Every row comes from one small tree of marks. Brackets hold a mark, then the marks that hang from it, in alphabetical order. Every link used is in the known rows. Which tree was each row made from?
Known rows
{Z K {U {L {A M}}}}: [17.6,-0.5,-32.5,-3.5,5.7,-8.6,17.4,-32.1,-18.9,27.9,21.9,-25.0,-7.2,-8.3,-30.8,4.2,-14.8,8.6,-6.1,4.9]
{N M}: [6.2,-7.0,-31.7,-5.2,-6.3,-1.7,-2.3,-20.1,4.0,6.1,6.6,-4.6,-0.2,8.7,-8.8,-30.6,-0.6,0.5,-14.0,4.0]
{K {L A F}}: [1.3,11.8,-42.8,-8.4,-6.8,6.2,10.4,5.0,-26.0,13.8,-21.8,21.0,2.5,-8.9,-38.3,36.1,-4.3,-5.4,-2.9,8.9]
{K {L {A {M G}}}}: [1.8,3.1,-12.5,-3.6,-3.0,-5.6,7.0,-5.3,-15.5,29.7,3.9,-17.3,3.0,10.6,-20.9,20.6,4.1,5.0,-3.4,9.7]
{N {M A G}}: [6.4,-7.6,-8.9,-3.1,-9.7,3.8,0.8,-21.8,1.7,33.5,15.4,-28.8,8.9,23.2,-6.4,22.4,5.8,-10.3,-8.7,10.5]
{A {L F} {M G}}: [-9.1,5.9,-4.7,-5.0,-13.3,-3.4,7.5,-4.4,-8.4,-16.5,21.2,-30.8,4.1,0.7,-6.0,20.5,-2.6,21.5,-3.1,18.7]
{Z {K {L A F}}}: [7.0,4.2,-59.3,-7.0,-8.9,10.5,16.5,-6.3,-44.2,15.7,-11.6,32.7,4.6,-4.9,-44.8,50.3,-14.1,-11.2,-1.8,7.6]
{M {A L} G}: [-0.5,4.5,13.4,-3.6,-10.1,-6.2,2.6,-9.0,1.9,21.2,13.4,-40.6,3.2,20.2,-0.8,58.8,3.0,4.3,-4.1,10.8]
{M {A {L F K}} G}: [-6.1,15.0,-6.5,-7.0,-16.5,7.8,10.3,8.6,-18.8,-2.9,5.3,-14.9,14.5,10.9,-22.6,89.6,5.3,-12.2,4.6,21.4]
{F L M}: [0.7,0.1,-18.8,-0.3,-2.9,-12.7,0.4,-15.5,28.5,4.7,18.6,-23.0,-8.7,1.5,-5.2,13.9,5.8,18.6,-12.1,3.4]
{K L}: [0.9,1.6,-18.7,-5.1,0.3,-5.8,1.8,-6.7,-3.6,2.0,-8.5,10.6,-5.4,18.0,-18.0,11.0,-0.3,1.4,-8.6,-3.3]
{G {M {A {L F K}}}}: [-5.2,19.5,-61.1,-9.8,-7.9,13.2,9.0,-1.8,-9.5,26.3,3.1,3.4,4.7,-2.3,-18.3,55.8,15.0,-9.9,4.4,12.5]
{N {M {A {L F}} G}}: [-4.8,4.0,-18.0,-4.2,-10.4,7.4,6.6,-18.7,-9.0,2.4,6.6,-37.6,11.8,4.0,-1.8,44.5,-2.2,0.2,-5.7,24.4]
{K {L A}}: [5.5,7.1,-28.9,-6.3,-2.5,-4.1,4.9,-0.9,-14.2,25.8,-16.8,8.3,-2.7,3.6,-28.0,21.4,0.5,-3.0,-6.0,1.8]
{F {M G}}: [4.2,-4.4,-2.7,2.4,-14.2,-2.5,1.0,-10.5,6.7,14.4,37.2,-23.4,1.6,25.0,-9.2,8.8,8.2,6.6,-13.3,0.4]
{G M}: [3.6,0.5,-42.7,-6.4,-8.5,3.1,0.7,-12.3,11.8,35.5,20.5,11.2,-10.2,13.3,-9.6,-25.9,11.4,-2.2,-10.1,-7.8]
{U {L A F}}: [0.2,16.5,-36.6,-7.6,-13.4,2.0,5.8,-4.6,-10.4,16.4,-5.8,-7.8,1.5,-25.0,-29.4,22.3,-6.8,2.2,-1.4,13.1]
{N {M G}}: [4.1,-9.5,-7.8,-2.6,-12.2,1.5,0.1,-17.5,3.4,2.0,21.6,-16.6,4.1,22.0,-4.3,-21.8,-0.2,-5.1,-15.0,8.1]
{N {M {A {L K}} G}}: [-1.3,4.8,-13.1,-3.7,-6.9,0.2,2.9,-13.6,-6.2,4.6,9.6,-36.7,14.2,19.1,-3.1,43.4,7.4,-10.3,-3.8,22.3]
{N {M {A L} G}}: [0.3,-0.9,-5.4,-2.0,-5.4,-2.7,1.1,-25.6,2.0,15.2,13.2,-50.2,6.9,15.3,8.9,30.4,1.1,4.1,-9.0,16.7]
{M A G}: [5.9,-2.4,9.5,-4.5,-14.0,0.8,2.4,-5.4,0.8,40.2,16.6,-20.2,4.5,27.6,-15.8,51.0,8.3,-8.8,-3.7,4.3]
{G {M {A L}}}: [-0.1,9.6,-40.2,-6.0,-1.9,-0.6,1.3,-20.1,12.3,50.7,11.2,-24.2,-7.2,6.5,3.4,26.3,13.3,6.1,-3.6,1.5]

Write each row's tree
[-2.9,19.8,-34.3,1.3,-17.6,7.7,9.9,1.9,-14.5,10.0,17.4,-20.5,14.8,-9.9,-32.3,47.6,5.5,-6.3,-0.6,21.1] -> {U {L A {F {M G}} K}}
[14.7,-2.7,-14.4,-2.0,3.5,-5.4,14.7,-30.7,-4.4,-2.8,23.4,-7.2,-10.6,12.6,-23.5,4.1,-19.2,-1.1,-12.1,-3.7] -> {Z K {U L}}
[-1.0,9.2,-6.3,-7.3,-11.2,-7.7,8.1,6.8,0.8,13.5,13.1,-22.3,5.5,-0.7,-24.4,37.5,9.1,-1.9,1.8,21.7] -> {F {L {A {M G}} K}}
[-3.4,8.6,-23.1,-7.2,-3.9,-12.7,2.4,-0.9,-7.5,-9.4,9.6,-17.6,1.0,2.1,-11.8,8.5,7.4,15.0,0.4,11.5] -> {A {L K} M}
[6.6,-0.3,-6.2,-5.3,-14.8,-4.6,4.6,-2.5,-10.0,40.1,21.4,-24.5,3.5,5.4,-20.5,7.4,6.6,5.4,-3.3,11.2] -> {L {A {M G}}}
[-5.1,9.8,-26.4,-5.9,-11.7,10.8,8.5,-7.6,-18.2,-9.5,4.2,-23.9,18.7,6.9,-13.9,60.1,2.8,-12.9,-0.5,28.7] -> {N {M {A {L F K}} G}}
[11.4,-2.8,-34.4,-5.6,5.9,8.2,24.2,-15.3,-33.3,-20.4,2.7,33.3,-5.3,17.6,-43.2,33.1,-20.4,-11.0,-10.5,-0.2] -> {Z {K {L F}} U}
[3.6,11.5,-35.4,-2.8,-22.8,13.3,11.8,12.9,-26.0,13.5,19.5,1.7,16.4,2.3,-41.0,48.8,10.4,-13.2,-1.8,17.4] -> {L A {F {M G}} K}
[8.8,19.3,-44.4,-2.4,-1.7,4.6,17.5,-4.1,-15.7,-1.7,10.4,-8.9,3.5,-14.5,-44.9,32.6,-0.6,-3.1,-5.3,13.2] -> {Z {U {L A {F M} K}}}
[1.2,6.6,-25.0,-1.8,-17.9,13.7,9.4,3.3,-14.4,20.1,22.7,-9.4,18.1,18.4,-33.6,81.9,15.6,-12.7,1.4,14.7] -> {L {F {M A G}} K}
[-4.5,1.5,7.4,-2.9,-7.6,-13.5,1.9,-11.1,1.8,-3.6,26.1,-42.9,-0.5,12.5,3.9,5.2,1.6,23.4,-6.1,11.9] -> {A L {M G}}
[-0.3,21.3,-58.4,-1.6,-12.8,4.8,8.0,-1.0,-14.9,13.7,3.7,-9.0,9.8,-23.3,-37.0,39.7,5.6,0.5,0.2,16.5] -> {U {L A {F M} K}}
[-0.2,5.5,-44.8,-0.9,1.2,5.9,7.6,-12.6,-10.6,30.8,-6.5,-4.5,4.5,5.5,-26.8,72.0,8.9,5.7,-2.4,4.7] -> {K {L {F {M A}}}}
[7.6,7.2,-37.2,-9.4,-11.2,-3.9,4.7,6.2,-20.6,33.2,3.9,0.8,6.3,-3.8,-36.4,12.7,11.6,-1.6,2.7,10.5] -> {L {A M} K}
[-1.1,5.2,-2.5,0.1,-8.2,-3.2,5.1,-5.3,17.8,21.6,23.1,-33.6,7.6,20.2,-14.7,81.5,17.5,-5.8,-1.3,13.4] -> {F {L K} {M A G}}
[5.3,5.6,-13.9,-7.2,-16.5,-1.1,6.8,9.6,-21.0,26.6,17.7,-10.4,11.0,9.3,-32.5,21.8,11.8,-8.1,1.8,14.5] -> {L {A {M G}} K}
[15.4,6.2,-53.4,1.1,-0.9,5.5,22.5,-28.0,-22.6,15.2,23.0,-12.4,-1.4,-14.4,-39.1,30.8,-15.9,3.1,-9.6,8.1] -> {Z K {U {L A {F M}}}}
[-3.6,9.8,-39.3,1.1,-8.3,-0.4,2.9,-17.6,6.6,1.8,15.4,-20.8,-0.2,-12.8,-16.2,14.9,-0.1,17.9,-7.5,7.4] -> {U {L {F M}}}
[-2.8,4.6,-22.0,1.8,-4.8,8.7,9.6,-10.1,-11.0,25.5,7.4,-16.9,9.4,18.9,-22.4,82.0,9.0,0.1,-4.0,9.9] -> {K {L {F {M A G}}}}
[-6.4,15.3,-29.7,-9.3,-13.4,2.6,7.9,10.9,-17.4,-31.2,-2.4,9.6,6.1,-3.8,-25.2,36.6,-0.5,-1.2,-0.3,15.0] -> {A {L F K}}
[-3.2,16.2,-31.2,-10.1,-11.3,5.0,8.6,6.8,-18.7,3.0,-9.1,-3.3,9.5,-1.8,-27.1,78.5,5.8,-6.5,6.1,17.6] -> {M {A {L F K}}}
